In the rows, zero is written as 128.
Known rows, with every step that occurs
dugi, loka, toza: [139 100 169 137 147  91 146 146  73 145 127 173 175 115 146 147 109 106
 147  90 137 128 128 193 116 155 139  89 162  85 168 178  98 122 134 133]
suvi, losota, kule, bezedot: [176 117  59 147 131 145  90 200 103 175 111 112  91  84 158  82 129 162
 110 166 182 179 131  76 180 106 121 159 106 110 139 119 215 136 112 161]
raza, kobesap: [173 106 119 133 133 148 119 149 129 153 143 105 154 112 119 145 134 147
 133  83 134 112 146 107 160 123 119 132 142 115  96 156 146 120 146 127]
mavug, megob, veko: [126 104  95 168 145  83  63 185 154 147 148 150 150 158  99  85 133 163
 120 112 120  91 120  53 132 161 156 151 110 120 201 117 119 151 148 117]
mavug, kule, bezedot, dugi, loka, toza: [ 89 122 167 111 130  84 163 104 100 105 102 163 170 129 160 159  91  69
 126 118 143 132 111 192  97 144 125  60 170  81 171 185 113 104 119  90]
megob, kobesap, raza, bezedot, dugi, loka: [134 159 145  85  93 132 217  71 148  39 112 123 158 155 124 149 105  76
  96 126 111 112 142 204  86 109 130 103 140  98 129 161 116 118 134  68]
losota, kule, mavug, megob, kobesap, raza, bezedot: [165 130  86  71  60 156 171 118 228  89 109  98 102 130  90 132  98 138
 145 124 141 136 155 103 141 132 114 180  78 158 105  88 148 141 119 104]
bezedot, dugi, loka, toza, kobesap, raza: [172 164 201  89 141 161 177  95 145 109 130 120 149 185 136 147 144  70
 170  94 108  99 146 189 129 150 152 124 144 115 102 165  90  86 157  99]
bezedot, dugi, loka, toza: [126 117 175 118 149  86 171 124  86 112 118 177 168 125 147 158 111  86
 127 103 121 128 125 209  95 149 138  73 182  86 166 184  93 109 130 106]
kobesap, toza, loka, dugi, bezedot: [146 193 203 141 117 105 131 120  65 115 110 107 156 125 143 114 133  97
 109 157  89 124 113 176 108 117 101 134  91 153 102  94 102 129 138 119]
mavug, kule, bezedot: [103 112  88 139 111 131 104 120 126 155 126 105 136 117 151 113 111 113
 102 143 161 147 106  84 152 112 109 115 104 112 142 139 173 137 114 122]
raza, kobesap, toza: [185 112 154 161 135 145 105 148 148 118 128 108 173 125 127 157 148 161
 163  63 132 119 143 159 136  96 149 116 142 131  82 168  78 110 127 115]
kobesap, raza: [191 125 119 134 128 160 144 133 138 139 139  94 135 149 121 127 152 113
 137  99 119 126 136 129 157 115 127 166 105 131 100 133 131 133 141 127]
toza, kobesap: [178 125 145 135 160 166 106 134 126 185 160 108 123 149 129 103 163 135
 144 118 114 114 147 103 159 149 155 146 123 128 109 137 125 123 151 158]
toza, kobesap, raza, bezedot, dugi, loka: [151 161 171  79 121 152 204  72 141  53 109 105 150 175 136 151 121  57
 117 141 115 103 131 191  93 102 148 112 143 114 122 160 121 105 144  68]
mavug, kule, vufe: [ 74  97  67 117 132 113 100 128  97 164 106  71 140 126 159 123 114 116
 151 135 147 115  99  73 138 153 116 107  85 147 115 109 162 159  98 165]
dugi, loka, toza, kobesap: [154 131 197 120 159 136 131 129 101 166 146 150 159 147 146 129 133 105
 171  95 122 105 143 167 134 175 161 106 154  99 137 171  91 104 154 144]
megob, veko: [149 110  97 166 151 115  94 186 114 145 143 105 148 157 130  80 150 147
 114 124 129 109 131  83 153 161 159 155 100 122 171 117 133 163 142 148]
suvi, losota, kule, bezedot, dugi, loka: [134 140 109 121 139 109 148 140  92  95  94 142 126 118 163 116 108 112
  89 163 157 150 119 151 113 107 132  94 155  79 162 157 176 115 125  94]
vufe, kule, bezedot, dugi, loka, toza: [117 131 162 108 136 110 166 106  96 106 111 183 146 123 168 161 109  87
 111 131 123 141 119 200  99 125 124  64 181  93 174 176 129  96 121  96]
suvi, losota, kule, mavug, megob, kobesap, toza: [151 115 102 159 113 101  74 180 191 130 116 164 116 105  95 116 112 232
 155  75 150 152 158 113 134 144 134 125 126 123 130 114  82 137 113 140]
loka, toza, kobesap, megob, mavug, kule, vufe: [ 15 124 103  99 121 125 128 106 121 143 112 111 111 123 139 129 113 119
 194 148 142 107 102  97 122 178 126 112 128 157 112  98 132 137 104 157]
suvi, losota, kule, mavug: [170  83  48 129 143 129  91 214 110 166  82 105  57  87 131 103 114 195
 134 143 196 189 132  44 185 156 113 165 118 144 144  66 187 167 120 178]
bezedot, dugi, loka: [127 125 137 122 146  99 164 106  96  86 120 147 155 138 143 139 119  94
  91 133 115 121 120 175  91 120 137  80 166  88 163 170 123 119 134  85]
vufe, kule: [167 101  87 141 146 156  95 128 108 171 142 127  92 119 157 134 145 151
  98 142 108 147 130  94 142  99 100 144 116 150 130 111 188 138 115 168]
dugi, loka, toza, kobesap, megob, vufe, kule, bezedot: [100 131 120 120 112 178  99 105 127 125 150 158 124 131 153 123 134 139
 113 159 147 133 134 118 151 119 133 120 137 122 170 136 180  92 123 122]
raza, bezedot, dugi: [157 128 122 102 122 141 185 105 143  88 106  92 120 134 120 145 136  84
  77 156 107 141 127 151  99  81 130 137 141 139 121 133 136 129 116  96]
dugi, loka, toza, kobesap, raza: [183 152 196 104 139 166 160 113 134 138 138 117 158 178 133 139 143  86
 183  83 118 100 146 175 145 155 153 136 131 116 101 161  95  97 161 121]
dugi, loka, toza, kobesap, megob, mavug, kule, losota: [ 34 114 117 147 163  85 122 114 133 148 118 164  99 137 119 159 112 116
 143 101 149 130  80 124 107 121 138  86 150 121  97 130 127 143 119 157]
suvi, losota, kule: [198  94  63 152 163 116  72 220  81 198 107 105  81  92 153  91 129 183
 138 150 173 168 147  67 177 120 118 188  98 128 117 102 207 150 111 197]
loka, dugi: [155 137 148 132 150 113 154 153  82 164 128  96 131  86 129 100 129 105
  91 153  98 147 121 111 134  97  91 144 122 138 128  98 143 157 130 155]
vufe, kule, mavug: [145  89  67 119 131 161 111 139 132 145 108 122  67 108 138 137 125 171
 103 137 143 173 119  66 159 139  98 129 132 162 154  73 172 156 123 154]
mavug, megob, vufe, kule: [128  87  71 154 127 125  36 127 133 155 160 157  98 122 139 139 126 188
  89 138 122 126 134  43 142  97 102 148 105 159 169  86 186 125 112 156]
kobesap, toza, loka, dugi: [165 168 208 169 136 102 150 161  52 130 136 101 165  87 149 113 134  93
 131 143 110 135 123 178  97  88 113 137 101 129 115 127  68 158 136 163]

Rows
[ 35 112  62 124 114 109 123 114 101 138 104  91 110 103 161 127 101 127
 151 152 148 120  94  73 120 148 107 103 102 155 118  82 154 163  93 162]
megob, mavug, kule, vufe
[ 48 148 104  98  98 134 168  77 170  69 115 126 105 119 118 144 116 104
  97 163 136 133 111 116 111 104 106 103 172 121 124 142 154  99 117  54]
raza, kobesap, megob, mavug, kule, bezedot, dugi
[177 145 111 124  98 159 162 121 173 129 159 112 139 146 104 114 138 144
 128  78 106 117 168 145 155 147 118 153  98 112  91 136 114 137 142 135]
megob, kobesap, raza
[108 108 125 123 139 163  81 106 110 136 154 157 114 146 142 140 143 158
 134 146 128 117 147 113 145 132 126 147 130 148 155 118 172 102 123 156]
dugi, loka, toza, kobesap, megob, vufe, kule
[186 142 188 186 120 127 111 159  82 115 154 118 190 117 148 151 145 130
 175  81 145 105 143 192 108 109 154 123 111 105  92 184  46 133 149 143]
raza, kobesap, toza, loka
[109 130 177  98 156 148 151 110 139 122 142 164 142 165  90 125 155 106
 169 130 107 106 139 180 120 168 162 131 186 109 137 175  96  90 151 100]
bezedot, dugi, loka, toza, kobesap, megob
[ 49 109 109 151 165 100 113 129 147 172 123 152  82 131 112 152 127 128
 140 104 143 139  84 103 123 119 135 105 140 138  83 117 130 145 114 174]
loka, toza, kobesap, megob, mavug, kule, losota
[181 137 177 201 129 114 108 164  70 125 155 127 179 117 153 132 151 124
 160 101 138 123 134 195 101 112 160 130 101 108 114 167  43 149 139 160]
kobesap, toza, loka
[150 199 210 131 110 116 132 116  77 109 108  98 166 126 139 128 127 101
 122 140  95 109 121 173 115 115  95 130 101 149  84 108 106 116 145 106]
raza, kobesap, toza, loka, dugi, bezedot
[102 151 130  96 123 170 131  90 154  98 138 147  98 145 138 131 157 117
  94 172 116 140 135 135 132 112 133 115 166 137 150 140 160  80 116  96]
loka, toza, kobesap, megob, vufe, kule, bezedot, dugi
[139 169 153 113 127 115 135 116  90 146 102  99 130 125 127 102 126 108
  76 166  80 132 112 124 138 125  81 142 108 160 115  72 163 127 133 113]
loka, dugi, bezedot
[166 155 172 192 103 112 122 153  95 117 172 142 178 114 142 123 142 147
 151  85 127 116 160 207 102 137 154 117  93  91 107 174  29 153 136 168]
megob, kobesap, toza, loka
[ 57 107  92 149 118  98 120 103 114 145 127 116  98  99 148 136  92 133
 126 139 146 133 106  76 117 123  92 127 115 138 126  97 145 159 108 150]
megob, mavug, kule
[172 148 132  87 109 162 206  91 163  66 105  76 120 157 120 153 142  67
  93 146 104 133 131 163 105  73 129 151 129 147 100 131 130 120 125  81]
kobesap, raza, bezedot, dugi
[137 113 131 124 153 178 113 132 154 164 161 129 123 155  77  97 177 144
 158 134 111 112 143 112 157 155 156 178 143 134 113 144 125 118 151 133]
toza, kobesap, megob
[122 201 196 136  92  83 120 109 114 113 127 147 159 125 113 110 111 126
 107 136  75 107 127 169  96 138  91 121  97 138 114  99  81 123 140 104]
mavug, megob, kobesap, toza, loka, dugi, bezedot
[126  82  55 129 118 157  86 139 121 129 117 117  71 107 143 139 123 191
  91 143 161 166 128  44 168 136 102 138 114 171 169  55 178 155 114 164]
megob, vufe, kule, mavug
[129  77  60 120 127  84  70 174 185 154 113 164  85  96  99 115 100 193
 146 131 151 147 118  30 147 170 119 142 126 144 176  85 150 139 122 112]
losota, kule, mavug, megob
[119 141  89 119 119 152 128 100 134  93 128 127  94 124 159 130 145 127
  48 178 121 154 127 110 130  78 115 106 142 134 157 124 181 107 106 103]
megob, vufe, kule, bezedot, dugi
[118 116 168 111 155 153 131 126 133 147 152 164 149 157  88 119 153 121
 182 118 118 107 141 165 138 176 163 145 168 112 135 170 101 101 154 122]
dugi, loka, toza, kobesap, megob
[155  93  59 169 182 128  89 156 124 188 128 140  77 126 144 148 157 150
  73 108 118 165  93  92 140  66 123 111 117 146  92 114 189 156 109 194]
vufe, kule, losota
[159 163 182 151 135 102 158 162  36 152 146 101 151  81 146 103 125  82
 106 159 108 132 123 143 109 103  97 145 100 121 126 116 109 169 146 172]
toza, loka, dugi
[ 69 137 168  89 140 146 144  88 152 115 131 155 142 169 105 125 135  90
 167 141 130 109 124 160 121 163 152 119 174 108 140 176 116  85 140  82]
mavug, kule, bezedot, dugi, loka, toza, kobesap, megob
[145 121 134 170 111 101  93 139 198 126 154 175 162 123  92 125 129 197
 141  61 104 119 155 155 111 133 145 106 127 112 126 155  45 127 119 120]
mavug, megob, kobesap, toza
[102  71  68 157 111  94  46 158 152 132 143 153 120 109  93 124 110 204
 100 115 163 129 127  29 153 144 126 139 119 139 198  80 130 144 129 128]
kule, mavug, megob, vufe
[189 148 185  84 105 185 193  97 148 102 115  82 156 169 127 153 123  59
 167 113 126 108 140 182 123 108 148 158 112 138  96 145 115 114 144 112]
dugi, loka, toza, kobesap, raza, bezedot
[161 117  66 126 122 139 109 170 138 158 125 117 108  87 163  87 131 144
 120 174 161 167 133  85 173 124 128 146  95 119 135 125 204 126 102 131]
losota, kule, bezedot
[116 136 179  83 139 162 174  98 152 102 130 144 142 168  86 134 149  89
 165 141 110 106 139 185 110 146 162 144 177 124 127 166 100  93 145  91]
raza, bezedot, dugi, loka, toza, kobesap, megob
[139 113 106 142 105  98  86 157 218 117 127 168 126 106 101 119 117 219
 162  82 133 141 158 123 129 161 138 114 114 130 130 120  74 129 105 117]
losota, kule, mavug, megob, kobesap, toza
[ 38 120 109 127 122 126 116  88 142 142 139 123  91 127 115 127 112 137
 158 151 140 118 114  75 124 146 109 150 127 145 113  99 140 137 121 135]
toza, kobesap, megob, mavug, kule
[164 160 125  82  90 160 215  81 184  59 116  87 122 153 108 144 133  82
  89 134  96 128 152 172 107  96 123 142 123 135  93 136 123 123 122  87]
megob, kobesap, raza, bezedot, dugi
[ 79 128 147 118 122 146 113 110 131  90 154 154 150 152 113 119 145 137
 123 148 148 110 145 137 142 143 163 130 154 113 168 150 125  88 133 101]
kule, bezedot, dugi, loka, toza, kobesap, megob, vufe
[ 50  99  68 156 148  99 111 129 154 148 118 134  88 118 105 165 118 145
 118  98 152 136  82  81 125  91 117 109 137 138  70 116 159 154 115 154]
raza, kobesap, megob, mavug, kule, losota
[150 146 209  90 142 145 172 100 122 121 123 132 151 158 142 145 127  75
 153 119 113 107 141 189 107 148 161 103 159 111 128 170  95  96 146 116]
raza, bezedot, dugi, loka, toza, kobesap
[109  71  53 142 115  85  36 172 160 135 133 148 103  99 112 118 107 216
 122 135 173 136 136  13 165 154 124 153  98 150 189  68 158 139 111 134]
losota, kule, mavug, megob, vufe
[ 21 126  80 104 122 138 119 101 125 141 118  94 103 127 137 118 119 129
 176 160 139 105 100  73 126 166 124 119 111 162 105  88 148 145 107 153]
toza, kobesap, megob, mavug, kule, vufe
[109 194 185 123  83  87 126 112 127  99 110 143 142 119 106 117 102 135
 108 137  92 123 122 153 104 156  88 113 105 147 127  76  79 133 144  98]
kule, mavug, megob, kobesap, toza, loka, dugi, bezedot
[ 78 116  89 152 119 135 152 131 135 116 152 164  86  88  89 119 139 161
 124 156 125 139 119 115 119 127 124 160 162 136 137  99 127 146 127 127]
kobesap, megob, mavug
[ 54 111  83 156 162 107 103 124 155 164 127 136  75 135 109 141 132 138
 122 115 141 138  81  79 127 105 132 115 127 144  76 106 145 157 115 172]
toza, kobesap, megob, mavug, kule, losota
[139 177 203 163 110  79 139 150  98 123 154 144 169  86 118 110 115 123
 130 120  94 118 137 169  82 106 108 121 107 113 126 127  51 154 140 148]
mavug, megob, kobesap, toza, loka, dugi
[178 162 154  78 116 180 202  81 172  74 110  68 115 173 121 146 149  64
 111 148 102 120 139 158 113  85 141 154 129 153  87 132 124 108 134  85]
toza, kobesap, raza, bezedot, dugi
